What can hang from each mark
motav: damep lise mumin
mumin: motav tozol
laris: vivop
vivop: bukiru laris rokod
retuvol: laris motav
damep: motav
tozol: mumin ninag
zupo: lise
ninag: buladar tozol
vutil: damep
buladar: mumin ninag

Known rows, with every way that one mark hangs from another
tozol(mumin(motav(lise)) ninag): [-1.52  0.79 -2.64 -2.63  0.09 -1.64 -0.15 -0.07  2.59  2.38 -1.05 -4.20
 -1.67  1.77 -0.62 -0.99  1.22  0.55  0.86  1.36  0.37  3.72 -3.30 -0.51]
laris(vivop(rokod)): [ 2.56  1.52  0.76  2.04 -0.11 -0.69 -0.13 -1.21  0.72  2.28 -0.54 -0.74
  0.46  1.06 -0.26 -1.01  0.67  1.77 -0.23  0.27 -0.98  2.04 -1.82  0.56]
tozol(ninag(buladar(mumin))): [-1.23  2.47 -2.29 -0.64 -0.05 -1.47 -1.40 -1.49  2.22  2.98  0.05 -3.23
 -1.40  1.18  0.88 -1.92 -0.95  1.76  1.29  0.73 -0.13  2.11 -2.55 -0.62]
mumin(motav(lise) tozol): [-0.88 -0.30 -0.75 -0.63  1.74  0.53  1.43 -1.62  0.91  1.21 -0.76  1.22
 -0.03  1.07 -2.12 -0.15  2.33 -1.75 -0.90  2.23 -0.16  3.66 -2.58 -0.86]
retuvol(laris motav(damep lise mumin(tozol))): [-0.63  0.42 -1.91 -1.15 -0.90  2.07  2.44 -1.83 -1.82  4.60 -0.55  1.69
 -1.82  0.87 -4.10 -0.16  4.92 -1.49  0.41  4.69 -1.03  2.05 -4.31  1.13]
buladar(ninag): [-1.56  2.96  0.15 -0.22 -0.37  0.62 -0.25 -1.99 -0.86  1.41 -0.73 -2.87
 -0.14  2.90 -0.03 -0.77  0.29  0.61 -0.89  1.81  1.06  1.50 -0.99  0.73]
ninag(buladar(mumin(motav(damep lise))) tozol): [-1.69  0.29 -2.79  0.97  0.17 -0.41  0.77 -1.62  2.36  2.86  0.43 -0.30
 -1.87  2.12 -1.10 -2.21  0.03  0.75  1.53  1.13  0.84  2.97 -2.47 -2.44]
ninag(buladar(mumin) tozol): [-0.70  0.70 -2.49  1.37 -0.03 -0.82 -0.12 -1.11  2.27  2.00  0.39 -0.26
 -1.64  2.24  0.18 -1.59 -0.58  1.24  1.56  0.81  1.10  1.42 -1.85 -2.72]
laris(vivop): [ 1.80  1.50  1.31  1.07 -0.30 -0.31  0.02 -1.04 -0.21  3.25 -0.59 -1.67
 -0.94  1.79  0.19 -0.44  1.93  1.68  0.27 -0.09 -0.92  0.56 -1.72  0.51]
zupo(lise): [-0.61  1.42  1.39 -1.05 -3.04 -0.85 -0.33  0.59 -0.38  0.21  0.67 -0.73
 -1.16  0.60 -1.33  0.13  0.83  0.45  0.91  1.28  0.70  0.52 -0.86  0.55]
retuvol(laris(vivop) motav(damep lise)): [ 0.75  1.70 -0.37 -0.14 -1.22  2.18  2.09 -1.62 -2.84  5.75  0.03  0.31
 -2.14  1.10 -3.63 -0.53  4.21 -0.50  0.40  3.45 -2.19  1.09 -3.44  2.29]
buladar(mumin(motav(damep lise) tozol) ninag): [-4.65  1.84 -1.96  0.16 -0.05  1.87  1.57 -3.91  0.35  3.21 -3.25 -2.08
 -2.20  4.53 -2.14 -1.47  1.76 -0.71 -0.82  2.90  0.89  6.39 -2.66  1.08]
vivop(laris rokod): [ 3.44  0.87 -1.08  2.17  0.56 -0.42 -0.10 -1.26  0.86  0.75  0.06  0.05
  0.86  1.23 -0.84 -0.51 -1.55  0.50 -0.30  2.02  0.66  1.78 -2.56  1.56]
tozol(mumin(motav) ninag(buladar)): [-1.20 -0.08 -3.39 -2.14  0.71 -2.56 -0.41 -0.16  4.14  2.44 -0.16 -4.55
 -1.94  1.34 -0.01 -1.34 -0.66  1.27  1.62  0.46  0.07  3.38 -4.28 -1.34]
retuvol(laris(vivop) motav(lise mumin)): [ 1.14  0.62 -1.43 -1.53 -1.94  1.54  2.02 -1.54 -1.26  4.69 -1.11  0.68
 -2.70  1.17 -1.86  0.10  4.92 -0.73 -0.01  2.30 -1.44  0.08 -4.37  1.67]
vutil(damep(motav(lise))): [-1.03  1.52 -0.18 -0.08 -0.98 -0.25  0.93  0.78 -1.47  2.47 -0.29 -1.51
 -0.34  2.77 -1.76 -1.61 -0.15 -0.10  1.29  2.05 -0.73  1.76 -1.61 -1.48]
damep(motav(lise mumin)): [-1.18  0.09 -1.24 -0.71 -1.44 -0.03  0.43 -0.29  1.69  1.51 -1.27 -1.11
 -0.33  0.94 -0.03 -0.46  1.89 -0.47  1.51  0.55  1.64  2.39 -2.42 -1.65]
tozol(ninag(buladar(mumin(motav)))): [-1.30  1.74 -2.51 -0.87  0.42 -1.34 -1.10 -1.60  2.66  2.79 -0.13 -3.60
 -1.69  1.22  0.94 -2.17 -0.86  1.22  1.18  0.62 -0.34  2.44 -2.95 -0.64]
retuvol(laris): [ 1.81  1.19 -0.09  0.91 -0.95  0.25  0.72 -0.91 -1.93  1.36 -0.14 -0.22
 -0.48  0.39 -0.98 -0.23  1.39  0.01 -0.84  3.23 -0.92 -1.35 -1.46  0.02]
retuvol(laris(vivop(bukiru)) motav(damep)): [ 1.87  0.95 -0.43  1.26 -0.30  2.34  1.30 -1.37 -1.91  5.22 -0.68 -1.68
 -2.06  1.25 -2.58 -0.92  4.10 -1.60  0.80  2.90 -2.89  0.51 -3.85  1.84]
motav(damep lise mumin): [-2.60  2.07 -0.27 -0.73 -2.29  0.17  1.39 -1.92 -0.48  4.64 -0.35 -0.17
 -0.53  0.76 -3.12 -1.34  3.76  1.57  1.25  2.45  0.72  3.46 -2.67  0.06]
vutil(damep(motav)): [-0.35  0.72 -0.07  0.36 -0.22 -0.33  0.65  0.99 -1.20  1.93 -0.41 -2.36
 -0.54  3.04 -1.01 -1.67 -0.57 -0.20  1.51  1.91 -0.96  1.29 -1.69 -1.63]
tozol(mumin(motav(damep lise)) ninag(buladar)): [-2.44  0.82 -3.37 -2.15  0.04 -2.25  0.18 -0.65  3.34  4.04  0.19 -3.98
 -1.72  1.07 -1.91 -1.79  0.05  1.71  1.83  1.19  0.12  4.85 -4.36 -0.88]
mumin(motav(damep lise) tozol(ninag)): [-2.16  0.55 -1.73 -0.89  2.39  0.20  1.08 -2.35  0.73  3.83 -0.22 -0.41
 -0.06  0.91 -3.74 -1.63  2.78 -0.82 -0.44  3.15 -0.47  6.08 -3.16 -0.02]

Rows
[-0.52  0.14 -1.76 -0.98  0.52 -0.89 -0.09 -1.53  1.62  2.37 -1.32 -0.58
 -0.53  1.31 -0.44 -0.46  2.93  0.57  0.16  1.77  0.74  2.63 -3.21 -0.95]
motav(mumin(tozol(ninag)))
[-0.38  1.34 -1.78 -0.04  1.87 -1.23 -0.69 -1.50  1.41  2.48  0.34  0.01
  0.36  0.72 -1.27 -0.54  0.49  0.75  0.00  2.00  0.00  3.10 -2.53 -1.13]
mumin(tozol(ninag(buladar)))
[-2.59  1.81 -1.56 -0.43 -0.01  0.40  0.74 -1.70 -0.17  2.50 -0.67 -2.52
 -0.67  3.75 -2.17 -1.23  1.61  0.53 -0.65  2.55  2.04  3.76 -1.52 -0.14]
buladar(ninag(tozol(mumin(motav(damep lise)))))
[ 2.71  2.05  0.47  3.15 -0.32 -0.22 -0.71 -1.24  1.48  2.61 -1.33 -1.87
  0.98  0.73 -0.30 -1.46  1.41  0.38 -0.08 -0.25 -1.50  2.23 -2.24  0.22]
laris(vivop(bukiru rokod))
[ 0.74  0.37 -1.99  0.04 -0.87  1.60  2.61 -2.39 -1.19  5.71 -0.88  2.21
 -1.39  0.76 -4.68 -0.61  4.95 -0.53 -0.19  3.87 -1.69  3.57 -4.93  1.91]
retuvol(laris(vivop(rokod)) motav(damep lise mumin(tozol)))
[-1.70  1.20 -1.59 -0.42  0.46  0.19  0.32 -1.35  0.36  1.40 -0.91 -2.93
 -0.83  3.94 -0.85 -0.92  1.12  0.23 -0.79  2.03  2.04  2.72 -1.49 -0.48]
buladar(ninag(tozol(mumin(motav))))
[-1.42  1.55 -1.69  0.65  0.27  0.19 -0.40 -1.83  1.24  2.02 -2.47 -1.55
 -1.93  2.98  0.30 -0.75  1.17  0.11  0.59  2.08  0.15  3.30 -1.98 -0.46]
buladar(mumin(tozol(ninag)))
[ 2.35  0.95 -0.80  1.93 -0.15  2.10  1.18 -1.48 -1.23  4.53 -0.64 -1.03
 -1.08  0.77 -2.89 -1.33  3.25 -1.51  0.49  3.13 -2.91  1.53 -3.92  1.90]
retuvol(laris(vivop(bukiru rokod)) motav(damep))
[-2.41  0.48 -2.36 -0.85  2.30 -0.39  1.10 -2.55  1.60  4.22  0.46 -0.06
 -0.13  0.40 -3.86 -1.83  1.72 -0.24 -0.07  2.65 -0.53  6.20 -3.81 -0.51]
mumin(motav(damep lise) tozol(ninag(buladar)))
[-1.38 -0.07 -0.76 -0.95 -0.55 -0.50  1.32  0.03  1.40  1.92 -0.98 -2.62
 -1.54  2.00 -1.77 -0.37  1.53  0.25  1.49  1.79  0.25  3.27 -2.92 -0.71]
tozol(mumin(motav(damep lise)))
[-2.75  1.49 -0.84 -0.37 -1.18  0.19  1.74 -2.35 -0.33  4.88 -0.64  1.56
 -0.10  0.85 -4.34 -0.81  4.41  1.09  0.63  3.20  0.82  4.94 -3.08 -0.26]
motav(damep lise mumin(tozol))
[-1.58  0.08 -1.80  0.95  0.44 -0.41  0.78 -1.99  2.60  2.39 -0.48 -0.83
 -1.82  1.59 -0.56 -1.34 -0.79  0.54  1.62  1.00 -0.44  3.19 -3.47 -1.42]
ninag(buladar(mumin(motav(damep) tozol)))
[-1.41  0.59 -1.03 -0.40 -0.86 -0.46  1.35  0.34 -0.76  2.88 -0.96 -0.65
 -0.51  2.86 -2.26 -1.41  0.99 -0.17  1.12  2.22 -0.35  2.79 -2.60 -1.75]
vutil(damep(motav(lise mumin(tozol))))
[-1.53  0.01 -2.23 -0.88 -0.41 -0.33  0.24 -0.73  2.05  2.18 -1.41 -0.56
 -0.05  0.91 -0.89 -0.43  2.31 -0.55  1.03  1.11  1.67  3.91 -2.88 -1.69]
damep(motav(lise mumin(tozol(ninag))))
[-1.29  0.20 -2.89  0.67  0.11 -0.55  0.54 -1.41  2.72  2.09  0.24 -0.15
 -1.88  2.11 -0.29 -1.87 -0.21  0.52  1.23  0.71  1.00  2.25 -2.39 -2.64]
ninag(buladar(mumin(motav(lise))) tozol)
[-1.27 -0.33 -1.64 -0.45 -0.67 -0.02  0.66 -0.59  1.82  1.64 -1.48  0.08
 -0.02  1.03 -0.89 -0.06  2.32 -0.79  1.09  1.05  1.69  3.42 -2.71 -1.87]
damep(motav(lise mumin(tozol)))
[-1.47  0.70  0.28 -0.49  0.28  0.83  1.41 -1.42 -0.04  2.44  0.07 -1.53
 -0.64  0.95 -2.00 -1.64  1.85 -0.60  0.55  2.02 -0.57  2.98 -2.19  0.04]
mumin(motav(damep lise))
[-1.03 -0.47 -2.85  0.08  0.41 -1.63  0.92 -0.26  2.75  2.61  1.32 -0.47
 -1.08  1.57 -2.10 -1.32  0.12  1.25  1.67  1.16  1.24  2.94 -2.97 -2.98]
ninag(buladar tozol(mumin(motav(damep lise))))
[-0.36 -0.72 -1.80 -0.87  3.32 -0.25  0.20 -1.59  1.84  1.57 -0.73 -1.26
 -0.32  1.31 -1.04 -1.01  1.75 -1.39 -0.72  2.12 -0.51  3.97 -3.09 -0.69]
mumin(motav tozol(ninag))
[-0.50 -0.35 -1.58  0.03  0.61 -0.41  0.84  0.11  0.99  1.81 -0.02 -1.15
 -1.00  2.53 -1.92 -0.92  2.25  0.11  0.91  2.23  1.35  2.70 -1.67 -2.02]
ninag(tozol(mumin(motav(damep lise))))
[-1.61  1.90 -1.38 -0.14 -0.01  0.06  0.01 -1.27 -0.08  1.57 -0.77 -2.62
 -0.55  3.90 -0.88 -0.69  1.03  0.76 -0.69  2.17  2.21  2.37 -1.09 -0.46]
buladar(ninag(tozol(mumin)))
[-1.69  1.82 -2.40 -0.56  0.48 -1.17 -0.86 -1.79  2.33  3.54  0.09 -3.72
 -1.66  1.22  0.15 -2.52 -0.65  1.44  1.45  1.03 -0.45  3.11 -3.03 -0.42]
tozol(ninag(buladar(mumin(motav(damep)))))
[-1.19  0.00 -1.89  0.65  0.40 -0.59  0.53 -1.76  2.94  1.66 -0.69 -0.67
 -1.85  1.59  0.22 -1.00 -1.03  0.32  1.33  0.59 -0.31  2.51 -3.39 -1.63]
ninag(buladar(mumin(motav tozol)))
[-2.21  1.74 -1.66 -0.71 -0.09  0.25  0.51 -1.51  0.16  1.76 -0.87 -2.34
 -0.69  3.76 -1.39 -0.87  1.39  0.28 -0.97  2.14  2.19  3.07 -1.44 -0.37]
buladar(ninag(tozol(mumin(motav(lise)))))
[-1.92  0.74 -0.98 -1.74 -0.11  1.80  1.36 -1.38 -0.08  3.91 -0.48  0.44
 -1.51  1.73 -2.52 -0.28  4.09 -1.12  1.82  2.81 -0.14  3.26 -3.77  0.53]
retuvol(motav(damep lise mumin(tozol)))
[ 0.43  1.15 -1.42 -0.13 -1.95  2.19  2.08 -1.99 -1.41  6.42 -1.28 -0.44
 -2.35  0.90 -3.54 -0.91  5.90 -1.23  0.67  2.81 -2.07  1.64 -4.85  1.84]
retuvol(laris(vivop(bukiru)) motav(damep lise mumin))
[-1.68  0.56 -1.98  0.34 -0.13 -0.51  0.75 -1.93  2.73  2.02 -0.61 -0.08
 -1.72  1.39 -0.30 -0.95 -0.73  0.38  1.16  0.71 -0.15  2.87 -3.32 -1.52]
ninag(buladar(mumin(motav(lise) tozol)))
